What can hang from each mark:
q_253: q_760
q_388: q_253 q_664
q_792: q_253
q_664: q_253 q_388 q_421 q_760 q_792
q_760: q_253 q_664 q_792
q_421: q_253 q_388

Known rows, with every way that one mark hangs from another:
q_388{q_664}: [ 0.0  3.9  6.1  2.8 -4.4 -2.0 32.3 -3.4 -1.6 -4.5  5.0  0.7  1.3  6.4
  8.0 10.2 -5.4 -2.6  5.5 13.4  1.9  9.4 -0.6 -1.7]
q_253{q_760{q_792}}: [ 14.0  11.7   3.5   1.2   8.9   1.6   3.0  11.2  -3.6   8.9  -7.4  -8.0
   0.9  20.0  -1.0 -16.0   7.7  42.8   8.2   9.4  -1.3  13.7  -5.8  -4.5]
q_421{q_253}: [ 11.9  -0.9  11.0   6.0   6.9  -4.5  20.0 -12.7   4.9  -1.9  -7.0  -3.3
  -2.1   6.7  -2.8   0.2  -0.6 -11.3   4.6  21.9  -1.0  13.2 -14.6  -8.0]
q_388{q_253{q_760} q_664{q_421 q_792}}: [-12.5   6.9   6.8  -3.9   6.1   0.1  79.7 -12.8 -11.2  -8.4   6.8   8.8
  -4.4   3.3   0.6   8.0  -3.6  52.1  19.4  28.3   6.0  17.6  -2.7   3.6]
q_792{q_253{q_760{q_664{q_388 q_421}}}}: [ -1.8  10.6   2.3   2.8   4.3  12.5  23.8   8.8 -10.5   5.0   1.3   2.9
 -11.1  12.1   1.2 -13.1  17.9  39.4   4.9   2.1  -6.2   6.2  22.4 -22.8]
q_421{q_253 q_388{q_664{q_760{q_792}}}}: [ 11.1   7.1  38.6   5.4   2.5  -3.8  35.9 -16.4  -3.5  -9.4  16.9 -22.8
   3.5   4.4 -10.0   0.2  -4.1 -50.1  -0.4  22.8   2.3  16.8 -18.2   7.4]
q_388{q_253{q_760{q_664{q_421} q_792}}}: [  6.1  14.1  -1.1   1.9  11.1   3.7  38.0   6.3 -14.2  13.8  10.1  -1.0
  -5.9  18.5  -4.3 -18.9   6.6  34.8  11.3  10.2   5.9  11.2   1.2  -5.8]
q_421{q_253 q_388{q_664{q_760}}}: [  5.3   2.6  33.3   5.7   0.8  -4.5  40.5 -25.9   2.4 -15.5  11.0 -12.6
   2.9  -5.3  -5.4  15.8  -6.4 -51.1  -2.7  26.5   2.5  19.3 -10.4   7.3]
q_253{q_760{q_664 q_792}}: [ 21.1  21.0  -0.8   5.0   8.2   2.2  -4.8  19.9  -4.1  11.6  -2.5  -7.6
  -1.1  19.0  -0.2 -19.1   7.4  43.2   3.8   2.6  -3.6   6.1  -0.8  -8.6]
q_253{q_760{q_664{q_421}}}: [  5.4   9.5  -7.2   3.2   4.6   1.5  24.2   4.3  -6.0  12.0  -2.0   6.6
  -6.1  12.3   5.1  -6.3   8.9  43.0   4.8  12.0   2.7   8.3   3.7 -11.4]
q_388{q_253{q_760} q_664{q_792}}: [ -2.3  13.8   8.5  -2.1   7.2   0.1  55.0  -6.0  -3.4 -14.3  -2.2   6.1
  -0.5   0.6  -0.3  10.1  -7.1  51.5  15.8  22.9   1.0  17.9   0.4   6.4]
q_760{q_253 q_664{q_388 q_792}}: [ 16.8  29.0   1.8   6.1   4.5   8.7  28.9  19.9  -7.5  18.9   2.5   6.3
 -12.5   0.8  -6.8   8.6   0.7   1.1   3.8  17.0  -8.6   0.2  -8.4 -26.6]
q_421{q_388{q_253 q_664}}: [ -4.4   3.0   9.2   4.2  -1.9  -3.0  49.5 -13.7  -5.0 -10.2  -2.6  -1.1
   1.6 -11.2  -0.2  21.3 -12.6 -51.8   5.4  19.2   9.6  22.0   6.6   4.8]
q_421{q_253{q_760{q_792}}}: [ 19.7   7.0  16.3   2.6   8.6  -2.1  12.2  -4.6   1.0   0.4  -6.0 -14.8
   0.7  20.0  -6.6 -23.5   7.0  36.0   8.7  15.9  -1.2  16.0 -14.0  -1.5]
q_792{q_253{q_760}}: [  7.4   2.9   2.0   1.7   6.9   4.4  -8.9   2.0   4.4   0.1 -23.3   0.5
  -7.1   9.6   3.0  -9.0  12.6  43.3   4.2   3.4  -8.3   9.6   9.7  -0.6]
q_253{q_760{q_664{q_421} q_792}}: [ 10.6  14.0  -1.9   3.0   6.9   2.4  20.1  13.0 -12.1  17.8   4.8  -4.1
  -5.5  21.2   0.5 -21.1  11.3  44.3   7.1   7.4   2.2   5.7  -3.4 -11.4]
q_421{q_253{q_760}}: [ 14.0   2.2  11.0   2.9   7.5  -3.4  17.1 -15.0   7.1  -5.1 -11.6  -3.6
   0.9  10.3  -2.3  -8.9   4.6  33.8   6.3  19.7  -0.7  18.2  -6.4  -1.3]
q_253{q_760{q_664}}: [15.4 16.4 -5.8  5.5  6.3  1.2  0.0 11.6  2.3  6.2 -9.6  3.3 -1.6  9.9
  4.3 -4.0  4.9 41.2  1.4  6.4 -3.1  8.5  6.5 -8.6]
q_664{q_760 q_792{q_253}}: [  4.1  10.6  14.9   2.6  20.0   5.8   2.6   9.1   1.1   1.2  -9.1   1.5
 -13.0   2.3  -5.5  10.1   7.0  12.2   3.0  18.1 -17.4   2.4 -15.0  -5.6]
q_664{q_253 q_388 q_760 q_792}: [ -4.2  17.7  17.8  -1.5  18.6  12.0  42.1   5.9  -7.9   2.3  13.6  -0.2
  -5.6   0.8 -15.8  23.1   1.5 -20.5   9.1  29.0 -12.1  17.7  -3.7 -28.8]
q_253{q_760{q_664{q_388 q_421 q_792}}}: [ -0.5  21.6  -0.7   1.7  10.9   8.5  47.9  14.7 -14.7   5.5   4.5   6.7
  -7.9   6.8  -1.4   1.7   8.2  53.1  11.6  20.9  -4.1  10.7   2.9 -30.2]
q_388{q_664{q_253{q_760} q_421 q_792}}: [-12.6   4.4   6.9  -6.1   1.6   1.8  71.0 -12.6  -8.5  -2.4   2.2   3.4
  -7.7   2.3  -2.8   7.2   0.8  37.4  17.2  26.7   1.9  15.8   0.2  -6.7]
q_388{q_253{q_760{q_664{q_421 q_792}}}}: [  0.5  16.2  -5.5   1.3  16.0   2.0  50.7   4.6 -10.0   5.5  -4.1  11.5
 -11.0   2.4  -3.3   2.4   2.2  49.3  14.1  22.8   1.5  11.5  -4.5  -9.4]
q_253{q_760{q_664{q_388 q_421} q_792}}: [  5.5  19.6   3.3   2.3   5.8   9.6  34.6  16.7 -19.1  13.8  17.5  -6.1
  -2.9  22.6  -2.6 -19.6  13.2  38.7   9.2   8.0   0.3  10.6   7.1 -26.4]

Rows:
[ -8.3   0.7   0.2   1.1  11.1   0.5  50.7  -7.5 -10.4  10.0 -20.0   1.2
 -14.0 -15.8 -10.5  22.7  -1.5 -50.8  10.6  33.9   2.4  19.2 -10.7 -20.8]	q_664{q_253 q_421{q_388} q_792}
[  3.2  25.3   1.7   5.5  16.3   7.9  45.2  18.0 -11.2  -0.2   5.5   7.2
  -6.9  -3.3  -7.5  14.6  -5.1  -1.6  10.5  20.4  -6.1  11.4   3.2 -28.4]	q_760{q_664{q_388{q_253} q_792}}
[ -6.6   2.8  10.6  -5.3  -3.9   3.0  58.8  -9.7 -12.7   6.1  16.2  -8.7
  -3.7  17.9  -3.4 -14.3   6.0  21.4  14.8  13.6   6.7  15.6   4.9  -3.8]	q_388{q_664{q_253{q_760{q_792}} q_421}}
[ 21.3  16.5  16.2   2.4   6.9   4.7   8.2   7.5  -4.3  27.4  15.6  -7.4
  -6.4  20.1  -9.4  -4.9   5.8 -10.4  -0.2  14.2  -4.2   4.3 -25.0   1.0]	q_664{q_760{q_253 q_792}}
[ -4.3  20.0  17.2   0.9  23.2  10.0  51.4   6.2 -10.9  -3.6  17.2   4.7
  -1.7   1.1 -12.3  23.4  -2.8  -4.5  11.3  31.1  -7.6  19.8  -7.0 -18.5]	q_664{q_388{q_253} q_760 q_792}
[  0.6  19.6  16.6   1.6  18.7   9.0  33.8  12.4  -8.6   0.4  12.6   1.9
  -2.1   3.9  -7.8  21.2   1.1   4.9   6.9  28.3 -11.2  14.0 -11.5 -23.9]	q_664{q_388 q_760 q_792}
[  7.2   1.1  26.8   2.7  13.7  -0.4  39.8 -11.8  -8.9   9.6  23.5 -13.2
  -4.5  21.6 -10.9 -12.3   7.5 -11.1   6.5  26.9   0.3  11.3 -29.4  -5.4]	q_664{q_421{q_253} q_760{q_792}}
[ -5.2  13.6  21.6   2.5  11.8  -0.6  56.7  -9.2  -6.4 -13.5   6.9  -0.5
  -1.7 -14.0  -8.1  31.7 -12.8 -37.2   6.0  31.7   1.1  20.5 -10.4   6.3]	q_421{q_388{q_253 q_664{q_760 q_792}}}
[  3.9  11.4   0.0  -2.5  13.3   2.8  24.8   2.2   0.7   3.0 -20.0   2.9
  -6.9   1.2  -7.7   7.3   2.6  35.3  12.8  23.1  -6.6  17.6  -2.2 -13.0]	q_664{q_253{q_760} q_792}
[ 11.1  15.7  -0.6   7.7  13.8   3.9  -3.8  19.4   0.2   5.1 -20.8   4.4
 -16.8  -2.3  -0.9   1.3   4.7  13.8   2.6   7.6 -15.5  -6.4  -4.7 -15.5]	q_760{q_664{q_792{q_253}}}
[  9.6  11.7   4.2   0.0  12.6   1.8  20.5   4.7  -6.0   5.3  -2.5  -4.6
   0.7  16.6  -5.7 -13.2   3.2  34.1  12.6  11.8   2.3  19.6  -1.6   1.5]	q_388{q_253{q_760{q_792}}}
[ -0.4   4.4   5.1   0.4  10.1   0.9  43.9  -7.0 -14.9   8.7  -7.1  -7.2
  -3.5   3.9  -7.5  -6.4   4.1  -4.4  12.0  20.2  11.8  26.7  -1.2   0.2]	q_664{q_421{q_388{q_253{q_760{q_792}}}}}
[ 12.5  19.9   4.6   4.9  -1.9   9.7  40.5  15.5 -19.4  32.3  23.9  -3.3
 -12.0  18.1  -6.7 -14.0   9.3 -12.8   4.6   9.4   1.6   0.4  -7.6 -25.8]	q_760{q_253 q_664{q_388 q_421} q_792}
[ 16.6  20.0   2.6   6.2  10.5   1.5  11.8   9.7  -7.5   5.1 -11.4  -8.3
  -1.7   0.4  -7.8  -7.7   0.4  -4.7   3.7   7.4   4.3  18.5   6.9  -1.6]	q_421{q_388{q_253{q_760{q_664 q_792}}}}
[ -3.4   5.6  17.4   2.3  15.6   2.8  47.2  -6.4 -17.2  11.5  13.5  -8.4
  -4.7   3.4 -12.5   6.9   1.4 -52.9   6.2  25.9   8.1  21.9 -14.5  -1.3]	q_664{q_421{q_388{q_253}} q_760{q_792}}
[  0.5  10.3  24.2  -1.7   3.4   4.3  36.9  -2.9  -6.8   3.3  30.2 -13.9
   0.0  15.4  -9.2   1.5  -0.8 -26.9   5.4  13.9  -2.6  11.3  -4.8  -1.8]	q_388{q_664{q_253 q_760{q_792}}}
[  8.7  11.9  16.4   6.7   6.3   5.3  47.9   2.5 -16.3   9.1  24.3 -11.8
  -5.8  17.7  -8.9 -19.4   7.4 -14.0   8.0  16.7   0.5   7.2  -8.9 -30.0]	q_760{q_664{q_388 q_421{q_253}} q_792}
[ 16.2  21.0   0.6   3.7  12.1   3.2  13.0  13.7  -6.3   7.7   1.6  -4.1
  -2.0  15.1  -5.1 -16.4   3.0  34.0   7.7   4.9   0.6  11.6   3.7  -3.3]	q_388{q_253{q_760{q_664 q_792}}}
[ -1.1  16.2   4.3   4.1   9.6   9.2  55.7  12.7 -23.5  13.7  27.5  -2.1
  -5.5  14.7  -7.9  -8.4   3.5 -15.5  11.8  12.6   4.1  11.3   3.5 -27.0]	q_760{q_664{q_388{q_253} q_421} q_792}
[ -5.5  -1.0   3.5   4.3  11.2   1.8  26.6  -1.1  -8.6   5.5 -30.0   1.0
 -18.8 -13.1  -3.5  11.8   6.0 -23.3   6.9  23.4  -3.9   8.6 -11.0 -12.8]	q_664{q_421{q_388} q_792{q_253}}
[ -1.3   6.8  10.7   2.2   3.5   1.9  24.8   2.5  -1.1  -9.2 -10.1   1.4
 -11.2  -1.5   3.1   5.9  -0.3  16.8   8.1  12.9 -10.5  -0.1  -4.2  -1.7]	q_388{q_664{q_792{q_253}}}
[  1.4  12.3  11.8  -0.6  19.4   4.7  27.9   2.7  -0.9   6.3   1.6   1.3
  -7.7   0.7 -12.8  21.1  -0.2 -14.5   6.8  28.6 -10.4  12.8 -15.4 -14.2]	q_664{q_253 q_760 q_792}
[-11.6  12.3   4.2  -3.0  15.4   8.5  73.1  -1.2 -16.6  -1.5   4.3   8.8
  -4.8   5.1  -6.7   7.9   3.8  44.8  20.5  30.8   1.6  24.6   2.4 -19.8]	q_664{q_388{q_253{q_760}} q_421 q_792}
[ -1.8  10.2  -5.4   2.6  12.1   3.2  45.0   6.0  -9.6  15.3  -2.6   6.6
 -17.0  -2.0  -7.1  10.4   1.2 -10.8   9.9  24.1  -3.0   4.0  -8.3 -26.5]	q_760{q_664{q_253 q_421 q_792}}
[  0.4   9.1  13.2   1.5   1.8   1.4  20.2  -3.1  -0.2 -15.2 -28.1  -4.2
  -8.2 -11.7   0.4   6.8   1.8  22.9   5.5  13.5  -6.2  12.3   6.6   6.0]	q_421{q_388{q_664{q_792{q_253{q_760}}}}}
[  3.9   6.5   1.2   2.7   9.2  -0.5  23.5  -8.6  -1.1  -3.3 -23.3   1.4
   0.3  -7.6  -3.9  10.8  -1.7  -5.9   6.3  18.7   6.4  29.2   8.7   2.7]	q_421{q_388{q_253{q_760}}}
[  4.0   8.1  29.4   3.9   2.5   4.2  11.5  -0.8  -5.8  -3.3   7.2 -18.4
  -4.5   2.6  -5.5  -0.7   3.8 -41.8  -2.6   6.5  -5.3   8.1  -2.2   7.7]	q_421{q_388{q_664{q_760{q_792{q_253}}}}}
[ -6.4   4.4  -1.6  -4.2  12.4   3.3  49.0  -5.3  -7.4   8.4 -11.7   5.2
 -11.7   2.8  -6.7   5.5   6.5  33.9  16.2  28.7  -1.3  17.6  -5.0 -15.5]	q_664{q_253{q_760} q_421 q_792}
[  3.1   9.4  12.6  -3.6  -2.7   2.3  34.9  -3.3  -5.0   0.0   9.0 -11.8
   1.7  15.9  -4.3 -11.1   2.2  19.6  11.2   8.3   1.1  15.7   8.1  -0.2]	q_388{q_664{q_253{q_760{q_792}}}}
[  8.3  17.5   3.7   4.5   5.9  12.4  -0.3  14.5  -2.6  -0.5  -6.2   0.0
  -6.8   8.2   0.2 -10.8  14.1  38.2   1.3  -3.5 -11.8   6.5  25.8 -20.2]	q_792{q_253{q_760{q_664{q_388}}}}
[ -9.0   7.2  12.8   1.8  21.0   1.4  59.1  -8.3 -12.9   3.6  -0.2   3.5
  -9.2 -12.0 -11.6  28.1  -3.3 -37.4   8.7  38.8   3.3  22.2 -19.0  -4.9]	q_664{q_421{q_388{q_253}} q_760 q_792}
[  5.9   5.0   9.1   1.1   3.4   3.6  36.0  -7.4  -6.2  27.5  16.4   5.7
 -11.1  13.1  -4.1   8.3   7.4 -11.9   1.0  23.9   1.4   7.2 -21.5  -1.6]	q_664{q_421 q_760{q_253}}
[ -2.8   3.4  14.7  -1.8  12.9   6.3  39.1  -2.3 -13.1  20.5  22.9  -8.9
  -7.7  18.5 -12.6  -2.5   8.7 -28.2   8.0  21.0   0.2  12.6 -14.0 -13.6]	q_664{q_253 q_421 q_760{q_792}}
[  3.8   8.3   0.7   5.5   5.4   2.2  31.6   4.4 -14.8  21.2  -1.7 -10.7
 -12.0  -2.1 -11.1  -2.4   3.8 -64.6   3.1  13.5   5.5  11.0  -1.4 -22.0]	q_760{q_664{q_253 q_421{q_388}} q_792}
[ -4.1   8.6  28.0   1.4  18.1   5.6  67.9 -10.8 -11.6  -2.7  22.1  -2.4
  -6.2   6.6 -12.8  11.1   4.3  -1.8  11.0  40.2  -5.4  16.4 -22.3 -24.2]	q_664{q_388 q_421{q_253} q_760 q_792}
[  3.3  16.3   0.2   4.7   4.6   9.9  27.6  11.1  -6.8   7.9   8.5   0.8
  -4.9   2.5  -7.5   8.8   1.9 -33.5   3.5   9.3  -5.3  11.6  18.2 -35.3]	q_760{q_664{q_253 q_388}}
[ 14.2   1.5  12.9   5.4   5.8  -4.9  15.5 -18.9   5.9  -8.1 -25.9  -8.7
   0.9  -4.3  -5.0   0.7   2.2  -4.5   2.2  22.7   2.9  25.9  -3.1   0.2]	q_421{q_253{q_760} q_388}
[ -0.1   9.6   9.6   4.5   1.5  -3.9  39.8  -1.3  -4.4  -9.0 -14.0  -2.6
  -3.0 -15.5   1.4  24.8 -10.8 -25.9   6.2  25.7   1.0  13.9  -9.7  -4.6]	q_421{q_388{q_664{q_792}}}
[ 12.5   9.8  -4.4   8.4  -4.4   0.1  27.3  -1.4  -7.8  28.3  -8.4   3.8
 -15.5  -6.3  -2.6   8.3   2.6 -49.0  -3.9  16.3   7.4   5.3  -8.1 -10.0]	q_760{q_253 q_664{q_421{q_388}}}
[ 15.8  26.4   5.0   4.1   6.9   9.4  10.7  23.1 -10.9   7.8   9.8  -8.5
   1.2  19.0  -3.5 -17.6   9.1  38.0   5.7   2.4  -5.1  11.0  10.9 -23.5]	q_253{q_760{q_664{q_388} q_792}}
